Known rows, with every step that occurs:
muru, zadaz: [ 3.54 -0.72 -0.11  2.08  1.64 -2.56  5.03  0.95  0.56 -0.61  2.24  0.46
 -3.07 -1.49 -1.12  0.32 -0.17  2.97  0.54  1.12 -0.07  0.17 -2.56]
pomud, gulip, pugo, suna, saso: [ 0.61  1.58 -1.79 -4.80  1.13 -2.70  2.90 -0.26  1.57 -0.26  2.52  1.44
 -2.70 -5.10  0.62  2.97 -2.18  0.87 -1.28  1.45  2.06  2.22 -0.64]
gulip, zadaz, muru, pugo, suna: [ 0.91 -0.42 -2.71 -0.09  3.13 -5.01  5.29  2.34 -1.06  0.16  4.39  0.19
 -6.01 -1.48 -0.36  0.84 -6.15  0.57  0.60  1.55  3.21  5.09 -1.25]
pomud, gulip, pugo, suna, saso, muru: [ 0.80  1.70 -0.99 -5.37  1.51 -1.27  4.46 -1.32  2.03  0.46  0.80  1.66
 -0.77 -5.15 -0.51  3.28 -1.70 -0.62 -0.41  2.96  3.07  2.77  0.02]
suna, saso: [ 0.55  0.23 -3.45 -1.02 -0.11 -2.29  5.06 -0.45 -2.06 -0.60  3.02  1.95
 -1.11 -1.99 -1.62  1.24 -1.22  2.87 -1.41  1.29 -0.81 -0.99  0.25]
gulip, saso, muru, zadaz, suna: [ 3.81 -0.90  0.32 -0.68  5.56 -2.21  2.75 -2.24 -1.43  0.05 -0.59 -1.43
 -3.88 -0.03 -1.60 -0.62  0.64  3.23  1.96  2.94  1.93  1.29 -3.35]
muru, saso: [ 0.19 -0.87 -2.75 -1.52 -0.53 -1.80  3.95  0.53 -2.49  0.17  3.72  1.39
  0.22 -3.09 -0.79  1.58 -2.98  4.15 -0.42 -0.13  1.84  1.09  1.50]
muru, saso, suna: [ 1.66 -0.20 -3.47 -0.97 -1.64 -0.32  4.79 -0.29 -0.84 -0.73  3.98  1.23
  0.57 -4.58 -0.53  2.65 -1.74  3.73  0.89 -0.49  1.73  0.66  2.50]
gulip, zadaz, muru: [ 1.83 -0.34 -3.50 -0.84  3.47 -4.91  5.96  2.20 -1.98 -1.11  4.07  1.62
 -3.99 -1.36 -0.73  0.77 -3.56  2.50  0.31 -0.15  1.02  4.50 -2.55]
pomud, gulip, zadaz: [-0.26 -0.37 -2.05 -2.57  3.34 -2.55  6.46  1.92 -0.29 -1.23  3.79  2.15
  0.11 -3.23 -1.16  0.42 -2.80  4.12 -0.06 -1.47  2.93  4.26 -2.98]
pomud, gulip, saso: [ 1.33 -0.43 -0.82 -2.03  3.37 -2.61  2.24  0.27 -0.88 -0.55  2.66  0.54
 -1.86 -2.83 -0.59  0.69 -1.14  5.52  0.55 -1.72  3.76  1.18 -2.77]
muru, zadaz, suna: [ 2.66 -0.62 -0.94  0.24  3.68 -3.19  3.19  0.11 -1.23 -0.76  1.96 -0.20
 -3.59 -0.83 -1.46 -0.22 -0.31  3.36 -0.08  2.02 -0.49  0.88 -3.51]
pugo, suna: [ 3.19  0.18 -1.14 -2.15  1.50 -3.23  3.44  0.77  0.51 -0.03  2.22 -0.02
 -3.53 -3.14 -0.47  1.34 -1.60  1.45 -0.35  0.89  0.36  1.38 -1.12]
saso, muru, zadaz, gulip, pugo: [ 4.74 -0.22  0.16 -0.53 -0.65 -0.83  6.50 -3.19  0.72  1.33  0.07  0.58
 -3.42 -1.76 -0.97  1.09 -0.10 -1.19  3.04  3.03  2.20  1.80 -1.21]
saso, suna: [ 3.74  0.56 -2.95  0.45 -0.16 -1.37  5.37 -0.18  0.81 -1.43  2.99  0.99
 -1.29 -3.94 -1.32  1.96 -0.07  2.43  1.40 -0.09  0.59  0.07 -0.32]
gulip, pugo, suna: [ 4.37  1.22 -1.39 -2.63  1.56 -3.47  2.84 -0.25  2.17  0.44  1.62 -0.15
 -5.33 -4.35  0.90  2.38 -2.02 -0.59  0.70  1.57  1.94  2.69 -1.01]
saso, muru, zadaz, suna: [ 2.81 -0.54 -0.14 -0.07  3.88 -1.78  4.55 -0.97 -0.75  0.04  0.24 -0.11
 -1.56 -0.76 -2.59 -0.03  0.31  1.99  0.87  3.44  0.76  1.44 -2.71]
pugo, suna, saso, muru, zadaz: [ 2.77 -0.05  0.47 -1.25  1.48 -1.27  5.94 -0.90  1.10  0.03  0.07  0.15
 -2.37 -1.73 -1.57  1.31  0.20  0.02 -0.38  4.48 -1.12  0.26 -0.46]
zadaz, suna, saso: [-0.29  0.32 -4.42 -2.59  1.85 -2.97  3.35 -1.24 -3.85 -0.85  2.90  1.42
 -1.68 -1.30 -1.91  0.70 -1.23  3.38 -2.05  2.19 -1.25 -0.19 -0.58]
gulip, saso, suna, pugo: [ 4.67 -0.49 -2.14  0.67  0.73 -0.76  4.66 -0.48  0.72 -0.94  3.74 -0.43
 -2.16 -2.97 -0.69 -0.40  0.37  3.43  2.83 -1.39  1.09  0.21  0.23]
pugo, suna, saso, muru: [ 1.63  0.64 -1.63 -3.41  0.65 -1.56  5.36 -1.22 -0.25  0.37  0.75  0.88
 -0.95 -2.70 -1.83  1.91 -1.00  0.00 -0.94  3.52 -0.04  0.46  0.91]
muru, saso, suna, pugo: [ 1.62 -0.96 -3.16 -0.13 -2.19  0.63  5.91  0.81 -0.27 -0.56  5.47  1.17
  1.90 -4.44 -0.86  0.83 -1.68  3.45  1.28 -1.20  0.78  0.89  3.45]
pugo, suna, saso: [ 1.43  0.53 -2.40 -3.00  0.39 -2.78  3.97 -0.11 -0.68 -0.30  2.47  0.80
 -3.08 -2.82 -0.70  1.65 -1.43  1.28 -1.87  2.11 -1.28  0.03  0.31]

Rows:
[ 5.75 -1.93 -0.49  1.28 -1.41  0.16  5.93 -2.09  0.35 -0.67  3.47 -1.18
 -4.16 -1.00 -0.54 -1.56  1.66  2.70  3.81 -0.80 -0.54 -0.50 -0.56] | muru, zadaz, gulip, saso, suna, pugo
[-0.98 -0.96 -2.57 -3.28  4.79 -2.26  5.80  2.09 -1.38 -1.23  5.18  1.65
  1.04 -2.46 -1.84 -1.99 -2.78  4.26 -0.40 -1.35  1.65  5.28 -2.85] | pomud, gulip, zadaz, suna, pugo
[ 1.64  0.06 -0.53  0.23  1.03 -1.47  5.28 -0.29  0.49  1.78  1.36 -0.17
 -1.78 -2.43 -2.26  1.27 -3.47 -0.45  1.14  3.22  4.33  1.62  0.83] | saso, muru, pugo, suna
[-0.38  0.25 -2.60 -0.34 -0.41 -2.34  4.38 -0.12 -1.24  0.60  3.45  0.48
 -3.37 -2.09 -1.22  1.34 -3.67  0.88 -1.16  2.87  1.30 -0.32  1.56] | muru, pugo, suna, saso
[-1.10  0.19 -2.77  1.46 -0.69 -0.58  6.83 -1.46 -2.15  1.16  2.18  1.74
  0.69 -1.28 -3.31  1.23 -2.89  0.97  0.16  3.60  2.96 -0.75  1.94] | suna, saso, muru, pugo
[ 3.95  1.00  0.30 -1.79  1.52 -1.48  5.25 -2.06  2.61  0.53 -0.55  0.11
 -4.25 -3.07 -0.05  2.25 -0.17 -2.26  0.71  5.28  0.54  1.52 -0.31] | gulip, pugo, suna, saso, muru, zadaz
[-0.14 -0.66 -3.65  1.71  2.67 -4.51  6.41  2.26 -2.51  0.00  4.87  1.31
 -4.29 -0.81 -1.26  0.46 -5.87  2.04  1.00  0.75  3.65  4.16 -1.37] | gulip, zadaz, muru, pugo
[ 1.64 -1.04 -3.90  0.34 -1.26 -1.30  4.95  1.93 -1.15 -0.74  6.34  1.39
 -0.03 -3.75 -0.56  1.51 -2.53  3.37  1.07 -1.15  0.52  2.04  2.86] | zadaz, muru, saso, suna, pugo
[ 4.56 -1.26 -2.58 -0.81 -2.14 -0.13  5.43 -2.40 -1.14 -0.36  4.22 -0.37
 -2.72 -2.06 -0.88 -0.95  0.47  2.75  3.27 -1.68  0.37 -0.30  0.87] | zadaz, gulip, saso, suna, pugo
[ 1.60  1.00 -1.55 -1.88  1.86 -2.47  3.50  0.40  1.49 -0.06  2.84  1.83
 -1.42 -4.78 -0.10  2.28 -1.98  2.57  0.57 -0.51  4.17  2.66 -2.03] | pomud, gulip, pugo
[-0.09  0.48 -3.57 -2.94  2.24 -1.74  4.51 -2.34 -3.41  0.08  1.08  1.53
  0.30 -1.32 -3.16  1.02 -0.84  1.75 -1.24  3.64 -0.06  0.30  0.00] | zadaz, suna, saso, muru
[ 2.96  0.10 -1.15 -1.36 -1.88 -0.39  7.09 -4.19 -0.53  1.05  0.40  1.38
 -2.98 -1.25 -1.14  1.38  0.08 -1.30  1.60  4.13  0.31  0.21  0.23] | suna, saso, muru, zadaz, gulip, pugo
[ 3.79 -0.14 -2.73  1.38 -0.87 -0.36  6.63  0.74  1.46 -1.06  4.58  0.94
  0.16 -3.75 -1.59  0.11  0.01  2.26  1.66 -0.89 -0.27  0.42  0.77] | saso, suna, pugo
[ 4.37 -1.80  0.10 -0.24  0.26 -2.12  3.84 -2.26 -2.05  0.07  1.72 -0.92
 -5.88  0.37 -0.36 -0.92  0.32  3.32  2.11  0.31  0.44 -0.38 -2.42] | muru, zadaz, gulip, saso
[ 1.96 -0.88  1.14 -1.92  6.36 -1.69  2.28 -1.27 -0.84 -0.25  0.08 -0.59
 -1.70 -1.19 -1.69 -0.20  0.45  4.81  1.32  1.61  3.59  2.29 -4.47] | pomud, gulip, saso, muru, zadaz, suna
[ 2.52 -0.31 -0.05 -0.39  2.58 -1.81  3.34 -1.51 -0.23  1.96  0.60 -1.58
 -4.07 -1.64 -1.27  0.75 -3.03  0.72  2.22  2.76  5.48  1.50  0.24] | gulip, saso, muru, pugo, suna
[ 0.76 -0.31 -3.74 -2.82  4.56 -3.67  5.02  0.13 -2.74 -1.06  2.91  0.77
 -2.48 -1.36 -1.37 -0.47 -2.66  3.07 -0.11  0.82  0.79  4.12 -2.85] | gulip, zadaz, suna
[ 1.52 -0.65 -2.88 -0.96  2.39 -2.42  3.90  0.78 -1.99 -0.18  4.18  0.48
 -0.74 -1.59 -2.12 -1.41 -1.20  3.06 -0.23  0.26 -0.29  1.49 -1.08] | zadaz, suna, pugo
[ 0.60 -0.35  0.83 -1.80  3.25 -1.24  3.01 -0.55  0.58  1.57  1.26 -0.74
 -1.90 -2.84 -1.43  1.09 -3.41  2.36  1.67  1.40  7.12  2.47 -0.84] | pomud, gulip, saso, muru, pugo, suna
[ 2.66  0.19 -1.69 -1.41  2.27 -1.17  3.05 -0.55  0.84 -1.48  2.87  0.35
 -1.47 -4.27 -0.44  1.70  0.05  5.28  1.98 -1.90  3.57  0.86 -1.76] | pomud, gulip, saso, suna
[ 2.30 -1.05 -0.40 -1.94 -0.36 -1.21  4.15 -3.46 -1.98  2.56  1.01 -1.51
 -4.65 -0.59 -1.47  0.20 -3.05  0.11  2.71  2.44  4.91  1.23  0.81] | zadaz, gulip, saso, muru, pugo, suna
[ 2.68 -1.41 -0.78  1.05  3.02 -2.27  4.46  1.17 -0.57 -0.63  3.58 -0.21
 -2.10 -0.65 -1.75 -2.01 -0.05  3.06  0.32  1.22 -1.49  1.31 -2.42] | muru, zadaz, suna, pugo
[ 0.25 -0.93 -3.37 -1.25  0.42 -3.59  3.12  1.75 -3.42 -0.02  4.57  1.61
 -1.74 -2.37 -0.43  2.20 -3.96  4.19 -0.64 -0.10  1.63  2.18  0.78] | zadaz, muru, saso
[-0.82 -0.58 -3.99 -2.85  1.68 -2.12  5.73  2.32 -1.31 -1.96  5.82  2.54
  0.26 -4.75  0.00  2.83 -4.36  5.17  0.64 -1.95  3.50  5.66  0.10] | pomud, gulip, zadaz, muru, saso, suna
[-1.97  0.17 -3.74 -0.29  1.30 -1.28  5.06 -2.22 -3.81  1.02  2.11  1.09
  0.02 -0.67 -3.63  0.64 -3.08  1.36 -0.53  4.51  2.50  0.15  1.28] | zadaz, suna, saso, muru, pugo
[ 2.75 -0.78  0.10 -2.89 -1.44 -0.58  6.54 -2.78 -0.76  0.76  0.37  0.20
 -2.98 -0.79 -1.63  0.63  0.18 -0.70  0.06  4.23 -1.57  0.01  0.11] | pugo, suna, saso, muru, zadaz, gulip
[-0.40 -1.29 -4.03 -2.27  2.12 -4.05  5.39  2.06 -3.67 -0.69  4.85  1.95
 -2.23 -2.03 -0.01  1.40 -5.22  3.70 -0.12 -0.40  1.93  5.10  0.15] | gulip, zadaz, muru, saso
[ 2.91 -1.25  0.10  0.88  3.43 -0.87  5.82  0.05 -0.09  0.36  1.73 -0.02
 -0.22 -0.64 -2.91 -1.86  0.37  1.62  1.18  2.81 -0.15  1.85 -1.86] | saso, muru, zadaz, suna, pugo
[ 1.41 -0.13 -2.05  0.92  1.57 -4.77  2.94  2.00 -0.96  0.78  4.04 -0.19
 -5.72 -1.76 -0.73  1.69 -5.03  1.06  0.04  1.77  2.85  2.27 -0.52] | zadaz, muru, pugo, suna
[ 3.82 -0.56  0.72  1.71  1.99 -1.16  6.44 -0.26  1.05  0.22  0.47  0.57
 -0.93 -1.46 -2.23  0.57  0.43  1.42  1.45  2.52  1.09  0.74 -1.92] | saso, muru, zadaz
[-0.27 -0.56 -0.16  0.02  2.85 -0.83  4.07 -0.82 -0.81  1.35  1.80  0.45
 -0.12 -2.17 -2.29  0.62 -3.01  3.74  2.10  0.62  7.59  1.53 -0.80] | pomud, gulip, saso, muru, pugo
[ 0.73  0.42 -2.55 -1.44  0.26 -1.01  6.41 -1.46 -1.60  0.14  1.28  2.15
  0.84 -1.97 -2.81  1.42 -0.70  1.48 -0.54  2.72  0.31 -0.48  0.98] | suna, saso, muru
[ 1.16 -1.36 -4.48 -0.77  0.34 -1.62  7.42  2.36 -1.43 -1.30  6.72  1.73
 -0.24 -3.42 -0.20  0.60 -3.94  3.13  1.52 -1.38  0.81  4.87  2.05] | gulip, zadaz, muru, saso, suna, pugo
[ 1.86 -1.02 -0.93 -0.87 -2.08 -0.22  7.74 -3.18 -2.12  0.51  1.01  1.38
 -1.04  0.03 -2.65  0.34  0.58  0.68  0.50  3.39 -1.27 -0.99  0.13] | suna, saso, muru, zadaz, gulip
